What can hang from each mark
Q189: Q149 Q410 Q594 Q608
Q183: Q242
Q242: Q149
Q149: Q189 Q242
Q294: Q474
Q152: Q582
Q582: Q152 Q410 Q671
Q742: Q582
Q608: Q474
Q671: Q582
Q410: Q189 Q582
Q474: Q608
Q313: Q294

In the rows, zero is written as 128.
Known rows, with every way that one mark hangs from another
Q582[Q152 Q410]: [135 150 115 104  97 102 118  69 164  76 129 161 160 141 164 106 128 159
 131 160 127 113 145 189 144  96  66 108 168 124 153 151  95 108 144 144
  90  78  98 116 211 117 180 134 142 118 123  82 201  96 119 116 139 116
 152 162  99 149 140 109  73 132 178 123 110 102 107 126 176 140 148]
Q183[Q242[Q149]]: [101 142  94 100 154 120 116 104 194 126 139 182 106 136 135 107 114 110
  81 123 137 147 161 137 161 101 111 151 175 144 136 154  88 110 128 127
 193  47 167  70 171 114  98 151 136 140 144 151 121 112 131 117 122 107
 147 140  97 170  95  68  88 199 135 147 110 121  91 143 152 133 156]
Q183[Q242[Q149[Q189]]]: [103 126 105 111 149 107 110 116 181 139 128 177 105 124 121 114 122 115
  82 129 140 149 156 129 149 100 115 137 162 136 130 153  96 118 125 129
 182  45 173  84 178 113  94 142 135 147 153 156 113 112 122 120  99 101
 160 145 103 168 115  64  89 199 134 144  93 142  94 157 141 119 147]
Q582[Q152 Q410 Q671]: [132 171 115 111 100  95 150  79 163  85 165 147 153 134 179 134 111 172
 148 136 128 103 126 188 120  96  45 112 177 108 159 150  88 110 141 151
  43  51  94 150 205 114 158 132  93 111 129  70 242 118  95 121 102  99
 164 137  85 167 125 101  83 144 179 110 132  68 125 111 143 164 136]
Q671[Q582[Q152 Q410[Q189[Q149[Q242] Q594]]]]: [150 105 126 140 115 113 144 104 187 108 105  95 152 134 108 118 147  95
 149 164 133 148 164 187 127  79  87  97 168 155 118 124 128 115 152 131
 113  74 106  97 153 132 118 169 118 115 109 109 236  98 117 103 129 112
 164 162 126 171 160  72 110 115 146  86 103 113 116 109 132 122 125]
Q242[Q149[Q189[Q410 Q594 Q608[Q474]]]]: [128 142 120 119 138 135 115 159 135 161  97 156 138 108  98  91 130 120
  57 139  95 152 128 139 117 151 126 164 130 123  76 113 116 120 133 168
 147 113 162  73 170 130 114 110 116 148 113 174  68 134 143 161 118 130
 160 153 107 175 168  86 153 132 110 130 115 110 106 166 125 117 143]
Q189[Q410[Q582] Q594]: [114 159 156 104 155  94 101 147 157 144 120 124 111 127 118  72 157 149
  82 144  99 154 137 155 143 142 141 141 163 128  89 113 131  94 156 146
 125 130 106  94 184 150 134 110 105 114 100 189  60 100 130 113 170 128
 108 162 133 112 153  95 119 121  88 136 177 130  92 119 118 111 162]
Q149[Q189[Q410[Q582[Q671]]] Q242]: [123 117 136 132 161  96 112 147 154 154 139 130  88 106  94 119 151 186
  89 137 149 172 144 123 122 105 159 102 147 146 127  89 107  95 144 130
 123  85 122 137 191 107  77 135 115 115 164 145  96 110  77 118  57  92
 136 152 121 117 156  79  82 133 107 159 142 179 127 137 104 117 171]
Q671[Q582[Q152 Q410]]: [161 156  95 113 113 109 107  85 172  94 127 146 166 140 144 109 121 104
 136 163 142 129 158 191 151  55  51 111 182 144 133 160 117 116 153 135
 111  63  99 103 188 136 147 157 147 125 124  77 226  96 129  81 133 122
 164 160 114 180 152  99  93 121 175 115 121 104 110 121 172 120 154]
Q189[Q149 Q410]: [141 152 127  80 150 105 134 115 153 140 124 149  95 130 143  95 114 153
  94 149  80 123 119 139 140 142 103 132 163 158  97 112 119  93 163 126
 130 112 127  75 174 137 128 126 110  97 114 153 136 115 121 101 160 137
 123 145 126 132 194  66 127 146  94 126 129 111 122 124 159 139 203]
Q183[Q242]: [108 157 101 103 155 114 100  92 198 105 164 172 100 139 132  99 138 119
  82 123 115 137 157 141 158  97 123 135 177 146 142 148  90 119 145 121
 176  54 157  94 191 105 129 147 135 140 154 132 132 105 132  83 137  95
 131 147 118 144  86  76 101 205 129 155 121 124  95 142 164 126 161]
Q313[Q294]: [119 190 106 123 121  71  90 113 126 140 138 191 108 129 138  83 120 127
  70 135 103 132 108 195 191  91  73 171 206 182 134 176  97 130 143 120
 124  89 150  93 152 118 134 110 163 108 149  98 136 126 140 117 125 112
 150 163 101 110  96  84 142 143 136 168 178 106 111 214 159 133 186]
Q149[Q189[Q410[Q582] Q608] Q242]: [139 113 144 138 172 131  77 155 156 158 140 144 111  98  75 112 157 168
  52 132 128 173 150 119 109 123 171 121 123 161 120  57 110  94 154 146
 147 126 135 113 186  78 105 155 131 128 150 149  78 122 108 132  78  98
 127 161 126 120 173  81 110 109 108 167 123 198 110 141 115 116 168]
Q742[Q582[Q410[Q189[Q149]] Q671]]: [141 148 166 114 129 135 139  89 150 125 131 107 105 152 159 124 120 141
 106 125 147 128 113 156 151 102  87 122 183 111 122 150 116 109 127 161
 105  92 102 119 163 123 149 117  78  95 129 116 191 118  76  71 130  89
 127 147 132 127 141  64  98 126 122 124 134 118 121 145 116 135 161]
Q183[Q242[Q149[Q189[Q410 Q594 Q608[Q474]]]]]: [115 137 116 127 159 148 116 127 182 144 140 150 117 130 100 104 133 125
  73 115 111 169 153 123 115 138 136 157 129 118  88 103 122 117 145 154
 171  76 170  76 180 107 111 145 104 168 141 181  94 122 147 144 121  97
 148 140 106 171 132  63 131 192 104 142  83 124 102 145 132 114 127]
Q742[Q582[Q152]]: [132 134 157 128 112 139 106  94 141 109 159 141 147 140 132 101 134  90
 105 122 144 131 107 154 183 127  83 115 180 138 140 156  98 136 101 152
 151 100 100 102 207  99 166 139 150 102 148  85 122 111 124  94 128  94
 133 181  88 132 111 101 107 137 148 149 137 125  99 134 165 109 165]
Q294[Q474[Q608]]: [120 126 118  84 145  97  87 104 145 108 103 191 145 100 148  84 113  76
  80 112  63  70 137 138 143  98 126 143 187 137 135 104  64 108 138 140
 133 114 158  75 175 107 179  85 197 137 141 109 126 108 148 122 103 136
 128 154 123 115  96 117 118 134  94 122 150 118 117 162 171 130 118]
Q242[Q149[Q189[Q410[Q582[Q671]] Q594]]]: [105 136 140 119 149  90 127 163 137 175  95 145 118 103 126 106 121 139
  87 141 131 152 130 138 131 133 117 139 157 111  95 135 114 102 122 155
 116  93 134  98 159 161  84 108  99 124 117 180  80 122 112 147  99 124
 158 146 105 160 160  83 111 128 114 120 142 125 109 149  94 120 142]
Q582[Q152]: [116 143 116 112 104  96 108  95 148  95 143 161 151 125 136  93 133  95
 115 143 108 110 123 167 154 123  87 112 173 154 153 161  84 137 125 133
 126  79 119 114 216 107 155 128 166 115 137  73 149 118 135 114 120 113
 159 164  87 161 111 115 110 144 164 134 142 103 105 131 176 134 149]
Q242[Q149[Q189]]: [112 130 106 101 130  86 110 140 131 154  83 181 123 104 125  98 117 112
  70 155 133 132 129 142 155 103 102 137 170 141 120 169  85 123 109 140
 156  77 157  86 172 143  97 109 155 118 136 141  94 126 121 128  93 127
 174 158 109 175 142  96 104 142 144 137 127 126 107 185 139 117 159]
Q671[Q582]: [148 169  84 102 141 107  88 116 161 132 119 166 133 130 118  87 126  75
  89 152 124 126 154 168 174  54  92 136 195 167 118 169 106 131 141 119
 162  64 134  91 169 150 113 141 160 120 130  99 161 115 130  57 134 128
 156 159 132 173 130  97 124 134 149 132 158 109 107 154 163 110 181]
Q742[Q582[Q152 Q410 Q671]]: [143 155 158 125 112 148 138  80 152 100 172 130 148 148 170 129 119 149
 130 117 161 124 113 171 153 103  55 114 184 102 146 155 101 112 113 164
  88  80  79 131 202 107 171 134 100 100 144  80 203 112  95 103 120  82
 134 157  86 138 117  86  82 142 160 130 137  98 118 118 142 135 159]
Q582[Q410 Q671]: [133 190  98  85 128  94 132  93 165 106 145 169 119 130 181 119 110 188
 100 139 123 106 134 181 131  68  77 139 192 107 143 156  90 102 153 148
  70  44 114 141 183 135 141 114  93 107 126  95 213 118  87  87 125 108
 146 132 116 152 123  90  85 149 156 123 152  74 124 145 135 155 173]
Q189[Q149[Q242] Q410[Q582[Q152 Q671]]]: [130 111 154 113 168 114 165 118 166 148 163 117  92 122 120 131 117 169
 136 123 132 154 132 129 111 150 135 117 147 151 129  54 105  78 145 128
  99  98 111 110 167 107  92 162  87  86 133 133 153 120  87 155 101  98
 127 138  90 140 185  54  88 137 111 116 135 146 138  75 119 164 168]
Q474[Q608]: [114 147 110  90 153  99  75 104 146 119 116 168 140 128 155  78 113 105
  63 123  70  84  97 151 157  91 138 138 167 154 127 145  63 128 102 158
 166  83 140 104 196 113 157 106 164 156 145 100 130 136 120 111 128 123
 140 154 129 129 110  96 112 111 142 147 153 113 115 148 194 144 153]
Q149[Q189[Q410 Q594 Q608[Q474]] Q242]: [139 118 130 161 156 153 112 171 163 149 147 119 120  96  52 101 182 165
  53 132  83 178 144 130  86 148 182 136 119 143  80  43 113 121 148 160
 137 106 148 105 191  90 120 142 120 151 141 165  77 126 134 146  99  95
 134 164 125 135 161  77 152 140  90 152 118 135 121 148 117 107 146]
Q152[Q582[Q410[Q189[Q608[Q474]]] Q671]]: [161 172  81 105 132 148  74  35 141 114 116 155 131 155 170  93 129 142
  78 138  78 129 132 177  93  69 134 151 181 143 140 111  95 122 117 160
  79  95 145 136 163 135 116 127 109 131 107  92 183 109  90 105 145 112
 176 134 132 174 149 107 147 125 143 134 144 112 133 157 144 189 102]
Q242[Q149[Q189[Q410[Q582] Q594 Q608[Q474]]]]: [129 135 135 107 153 131 109 155 125 168  97 146 131 107  97  85 131 122
  59 139 113 164 132 131 113 146 142 167 128 116  75 102 117 115 130 174
 144 122 155  78 162 136 108 109 111 146 113 177  42 129 136 156 115 127
 152 154 110 168 177  88 141 118 114 131 123 141 105 163 116 121 133]

Rows
[163 133 112  99 177 185 139 122 159 145 163 138  99 132  78 102 129 159
  58 119  73 158 141 122  87 157 157 169 116 165  90  21 105 100 158 150
 150 130 159  67 167  81 125 155 113 128 130 140 118 138 134 150 139 110
 119 146 116 151 196  51 156 146  95 144 109 117 134 125 153 159 188] | Q189[Q149[Q242] Q410 Q608[Q474]]
[126 162 142 142  91 125 155  91 149  82 139  93 162 144 145 125 142 130
 133 123  95 122 117 179  79 131  93 125 140  93 126 116 117 128 149 180
  38  80 108 156 194 105 172 116  65 134 109  89 211 142 104 137 120  87
 165 137 107 179 127 106 131 121 154  97 120  72 123 126 121 165  77] | Q582[Q152 Q410[Q189[Q594 Q608[Q474]]] Q671]
[127 163 142 102 141  94 119 102 140 123 141 137 119 139 150 100 121 150
 121 127 129 137 115 140 135 123 104 124 161 129 129 121 117  91 149 139
  98 107  94 129 210 122 129 122  95 110 134 119 115 113 102 116 115 111
 131 138  97 142 154 108  92 127 129 139 161 133 118 104 133 143 156] | Q189[Q410[Q582[Q152 Q671]]]
[109 128 143 126 174 135  95 140 185 156 132 150 115 120 104 110 131 126
  69 114 129 168 160 128 124 142 139 150 141 117 102 102 119  95 147 152
 168  96 169  75 163 113 103 158  99 154 129 196  82 116 137 141 116 100
 139 140 106 157 138  61 105 167 107 139  96 167  86 128 111 121 131] | Q183[Q242[Q149[Q189[Q410[Q582] Q594 Q608]]]]
[154 130 116 116 108 102 127  72 163 101  95 113 151 146 134 114 123  87
 152 167 132 132 152 181 140  70  64 104 175 155 120 152 135 117 163 131
 109  75 111 103 164 136 135 146 127 116 116  95 235  99 112  79 132 121
 173 156 130 179 171  87 103 105 158  95  99 119 118 121 151 126 127] | Q671[Q582[Q152 Q410[Q189[Q149]]]]
[ 96 126 118 121 152 108 110 133 194 142 131 162 111 114 112 111 133 116
  81 131 130 150 158 141 146 120 135 134 166 128 116 146 103 121 123 133
 171  47 176  82 166 122  94 145 122 150 142 183 113 113 136 127 118  99
 154 149 102 162 106  56 103 201 121 136  96 133  94 150 130 111 132] | Q183[Q242[Q149[Q189[Q594]]]]
[129 105 138 152 157 134  91 186 176 152 150 140 133  69  61 117 179 140
  41 138  93 149 151 153 105 137 163 123 145 155 119  68  80 128 132 152
 138  90 160 106 160  91 110 152 141 133 134 146 103 137 136 140  82  91
 144 174 120 137 128  70 139 135 114 141 125 142 100 149 111 114 145] | Q149[Q189[Q594 Q608] Q242]
[153 145 125 139 113 125  99 105 169 100 103 107 180 135 119 110 146  75
 127 155 114 134 158 197 125  85  73 113 163 142 114 133 137 122 164 154
 107  92 107 107 168 124 154 154 117 130  98 102 219 110 138  91 145 115
 165 160 129 179 153 102 132  97 156  99 108 111 102 120 144 117 113] | Q671[Q582[Q152 Q410[Q189[Q594 Q608]]]]
[142 114 177 110 202 163 125 171 186 175 155 111 113  95  72 114 150 155
  55 119  78 155 153 146  90 190 179 156 131 150  84   5 121  70 167 156
 126 160 140  66 131 107 120 171  84 107  85 197  95 132 138 171 156 109
 101 151 114 125 193  35 142 108  79 111 129 151 102  86 102 154 166] | Q189[Q149[Q242] Q410[Q582] Q594 Q608]
[112 157 142  96 132  90 118  97 134 115 165 148 130 127 143 113 120 108
 121 124 143 119 123 151 144 112 119 126 174 126 157 147  89 120 116 146
  95  85 115 151 197 121 126 122 117 108 139  85 122 131  96 121  97  93
 151 146  82 156 115 108  89 128 165 124 174 134 112 119 130 161 131] | Q410[Q582[Q152 Q671]]
[132 138 140 135  87 129 129  83 156  72 104 101 168 145 123 102 161 115
 118 147  88 130 132 181  99 134 111 119 133 116 116 116 118 130 150 171
  86 111 113 120 206 102 192 122 110 140 107 109 176 118 129 132 148 104
 159 163 122 163 143 114 122 107 152 112  98 102 105 138 147 140  83] | Q582[Q152 Q410[Q189[Q594 Q608[Q474]]]]
[155 173  91 100 136 135  62  56 148 121 114 166 136 140 182 103 125 139
  71 137  84 114 137 184  97  74 115 140 184 149 153 119  89 107 125 156
  77 103 133 135 149 133 111 135 103 114  99  96 202 107  91 107 148 112
 172 133 125 168 154 104 137 120 144 128 148 120 117 143 136 189 110] | Q152[Q582[Q410[Q189[Q608]] Q671]]
[133 105 159 136 110 131 142 105 181  97 112  97 156 119 115 127 154 131
 122 150  96 131 144 183  93 146 113 107 135 136 132  79 111 106 156 155
  80 113 119 106 167  91 166 155 101 116  93 119 211 121 120 153 133 100
 149 161 113 153 156  73 114 107 141  90  78 118 105 109 132 151 100] | Q582[Q152 Q410[Q189[Q149[Q242] Q594 Q608]]]
[153 127 137 120 176 187 152 157 175 158 162 107 114 116  63 102 154 156
  63 116  47 162 145 134  74 190 176 173 119 149  62   4 113 104 158 164
 135 134 157  63 149 101 129 156  91 132 104 177 110 141 150 172 160 109
 112 152 113 147 187  39 178 141  72 115 115  91 127 111 130 146 166] | Q189[Q149[Q242] Q410 Q594 Q608[Q474]]
[126 148 162 129 103 120 159 105 157 101 143  93 158 121 150 141 129 133
 140 128  89 106 115 184  73 149  77 112 150 102 132 101 119 110 156 171
  25  91 116 143 163 108 165 134  52 109  89 103 251 147 101 143 121  94
 165 132 101 178 153  78 131 118 144  73 106  78 119 101 108 176  89] | Q582[Q152 Q410[Q189[Q149 Q594 Q608]] Q671]
[120 153 130 113 110  86 120 103 172  99  77 121 120 136 141  86 156 147
  90 165 104 123 145 186 142  94 118 121 170 120 115 151 114 112 155 145
 105  89 118 109 174 144 162  99 112 121 102 149 162 101 108  81 161 122
 134 159 154 125 132  97 105 118 122 123 126 108  99 163 134 121 131] | Q582[Q410[Q189[Q594]]]
[146 164 137 104 148 165  92  91 126 112 150 139 141 154 101  82 134 120
  78 114 101 157 125 133 104 145 148 162 116 135 100  70 127 110 159 173
 134 157 123 103 215  87 167 123 116 148 131 116  67 130 133 138 142 110
 127 153 104 154 175 112 140 107 128 155 138 147 110 122 160 151 140] | Q189[Q410[Q582[Q152]] Q608[Q474]]
[112  96 188 115 168 126 106 151 160 152 108  88 103 106  60 106 171  82
  66 133  99 154 146 143 118 162 204 135 134 160 112  58 104 111 141 151
 143 148 167 100 124 108 113 138 100 108 100 168  83 145 106 135 128  93
 124 161 143 136 151  56 136  87  97 108 135 189  93 129  86 158 107] | Q410[Q189[Q149[Q242] Q594 Q608] Q582]
[132 114 164 157 176 134 100 189 166 172 156 115 116  83  74 124 171 173
  63 121 109 167 147 137  85 144 172 122 127 133 103  44 114  96 146 159
 113 116 131 126 165  96  99 152  88 131 133 170  93 133 111 149  77  88
 129 154 117 125 156  70 127 118  94 142 138 169 111 121  80 123 144] | Q149[Q189[Q410[Q582[Q671]] Q594 Q608] Q242]
[134 102 163 154 171 130  81 183 168 163 139 119 121  81  63 111 175 168
  52 131 104 175 155 135  98 149 186 121 128 145 104  40 115  97 150 154
 139 133 137 108 172  98 108 157 113 131 126 180  70 122 119 145  94  96
 123 167 125 114 167  74 125 113  91 152 124 183 104 127  93 111 153] | Q149[Q189[Q410[Q582] Q594 Q608] Q242]
[142 149 178 142 104 157 127  84 143 102 156 106 153 152 156 130 130 123
 118 106 149 127 104 169 131 116  71 115 160 109 142 141 112 114 126 176
  92 105  88 135 193  88 178 136  86 103 130  79 200 125  91 100 116  78
 139 154 102 143 126  93 101 114 155 128 123 116 110 125 123 136 126] | Q742[Q582[Q152 Q410[Q189[Q608]] Q671]]
[134 113 147 115 174 164 130 175 192 155 167 140 127  77  80 122 152 119
  43 123  63 123 148 165  99 172 157 157 149 162 109  37  77 112 136 153
 131 112 173  71 119 101 118 173 115 110  91 158 139 156 154 161 144 105
 127 159 106 153 148  30 165 139 103  99 124  97 100 112 124 155 166] | Q189[Q149[Q242] Q594 Q608]
[142 179 126 116 151 166 102 143 151 129 139 129 139 132  89  66 159 139
  47 123  47 147 131 150 100 164 146 178 130 125  62  74 122 124 167 171
 130 137 137  79 193 115 168 116 105 149 105 163  75 135 163 130 176 124
 120 153 125 149 161  98 186 138  93 138 148  81 105 137 150 121 154] | Q189[Q410 Q594 Q608[Q474]]
[141 155 121 110 140 136 160  90 156 108 133 116 103 141 131 133 126 166
  94 123 110 132 138 154  87  99 128 144 144 125 125  82  98 105 153 162
  74  70 142 134 156 108 129 122  69 117 123 103 212 141  77 118 111  90
 147 124 136 168 154  62 118 127 132 113 118  96 141 144 117 178 130] | Q582[Q410[Q189[Q149[Q242] Q608[Q474]]] Q671]
[110 136 113 114 157 134  96 127 180 142 138 181 119 115 117 121 121 110
  63 118 128 150 154 131 133 116 116 146 147 138 131 132  97 114 133 144
 181  65 181  75 166  99 103 156 131 151 145 157 119 125 133 131 102  97
 155 141  96 170 119  62 110 184 131 143  86 145  86 154 139 125 143] | Q183[Q242[Q149[Q189[Q608]]]]
[101 110 178 115 160  89 153 143 161 153 119  76  78 114  97 120 156 103
 104 134 119 149 132 142 126 143 195 124 160 144 116  89  97 114 125 134
 106  96 145 128 122 133  82 121  74  91 112 157 112 136  76 123 102  86
 138 143 135 137 134  55 117 114  97  93 164 155 118 125  65 164 104] | Q410[Q189[Q149[Q242] Q594] Q582[Q671]]
[135 112 148 149 171 152 100 165 153 158 145 110 114 103  45  97 182 168
  55 130 106 187 151 126  87 149 201 137 110 135  83  30 124 112 146 159
 145 125 150 111 184  93 110 142 112 151 144 173  47 123 123 148  95  90
 123 169 123 123 168  73 137 120  92 153 125 170 119 140 102 114 137] | Q149[Q189[Q410[Q582] Q594 Q608[Q474]] Q242]
[137 143 182  86 189 151 107 161 156 168 140 124 124 104  99 100 138 132
  58 122  63 135 130 149  98 191 153 164 136 135  72  35 130  80 170 171
 111 174 145  69 136 127 145 140  70 108  69 199  90 137 147 147 178 127
 106 148 123 132 204  56 161 104  80 101 140 140  96  94 108 156 161] | Q189[Q149 Q410[Q582] Q594 Q608]
[127 168 177 136 156 145 101 157 153 141 164 115 159 110 114 107 143 131
  84 105  84 140 122 156  89 185 126 149 132 112 103  63 125  92 165 179
  80 144 109 119 181 107 154 148  64 127  90 151 110 145 139 159 140 106
 128 142  92 153 155  97 152 103 113 114 163 114  96  90 111 150 129] | Q189[Q410[Q582[Q152 Q671]] Q594 Q608]
[103 121 208 118 138 117 130 132 138 138 133  74 135 111 103 129 149  64
 114 118  90 120 105 153  88 182 156 128 136 130 120  83 118 121 133 169
  73 133 147 136 141 113 134 126  61 106  90 129 131 166 103 142 114  84
 155 141 109 169 154  77 152  87 123  78 146 151 108 103  82 177  66] | Q410[Q189[Q149 Q594 Q608] Q582[Q152 Q671]]
[ 92 138 184 135 116  73 123 116 140 118 113  79 129 130 117 101 162  72
 134 132 121 136 115 159 129 146 148 107 161 117 129 140 115 136 119 149
  82 100 111 154 178 131 122 102  85 113 116 119 112 134  89 117 105  88
 155 150 115 151 107 107 114 104 129 106 173 145 108 123  90 147  69] | Q410[Q189[Q594] Q582[Q152 Q671]]
[118 164 120 116 130  76  87 110 118 130 113 200 135 110 153  87 104  99
  80 106  68  99 111 174 173  94  84 174 208 164 137 125  86 113 148 132
 109 117 166  71 138 106 163  86 192 129 150  93 138 116 161 150  95 122
 141 158 103  90  83  95 147 132 104 150 164 120 124 209 159 138 137] | Q313[Q294[Q474[Q608]]]
[106 130 124 126 160 137 100 145 191 146 140 166 124 105 109 116 132 110
  66 120 117 149 157 140 126 134 131 153 151 128 118 113  99 119 134 147
 171  66 181  80 161 107 104 159 119 150 131 170 112 129 149 137 117  99
 153 143  98 173 113  56 119 186 122 132  93 132  84 147 127 120 133] | Q183[Q242[Q149[Q189[Q594 Q608]]]]
[158 140  98 109 150 146  85  58 166 132 124 149 119 132 163 121 124 160
  79 135  86 126 143 177  85  82 131 136 180 160 159  79  83  96 124 146
  78  98 143 123 128 122  90 161  97 104 103 102 218 111  79 126 134 106
 167 132 121 171 168  72 131 126 135 117 131 128 129 129 125 205 119] | Q152[Q582[Q410[Q189[Q149[Q242] Q608]] Q671]]
[114  99 128 153 140  94 114 177 172 146 131 133 114  78  73 107 181 147
  71 157 109 150 153 154 129 122 166 106 162 151 121 103  86 132 112 129
 139  65 143 116 174 118  98 137 147 124 144 155 107 116 117 120  88  94
 146 175 122 121 118  73 119 154 110 140 133 137 112 157 113 101 155] | Q149[Q189[Q594] Q242]
[123 137 111 109 143 115  92 149 128 159 100 189 140  96 114 104 115 100
  45 139 119 129 128 143 136 120 108 148 149 145 122 135  86 121 123 154
 157  97 166  81 161 127 106 120 146 128 124 134  97 143 129 144  96 125
 170 155 103 180 152  89 129 127 146 138 116 132  96 184 143 129 155] | Q242[Q149[Q189[Q608]]]
[115 145 179  96 156 130 139 123 127 146 130  81 102 129  86 105 149  76
  80 116  87 143 119 134  95 164 198 167 133 118  90  77 118 133 135 171
  95 128 168 131 130 128 123  96  62 120 101 152  91 168  99 127 130  89
 140 138 141 159 150  69 176  98  99  96 162 142 121 140  84 177  79] | Q410[Q189[Q149 Q594 Q608[Q474]] Q582[Q671]]
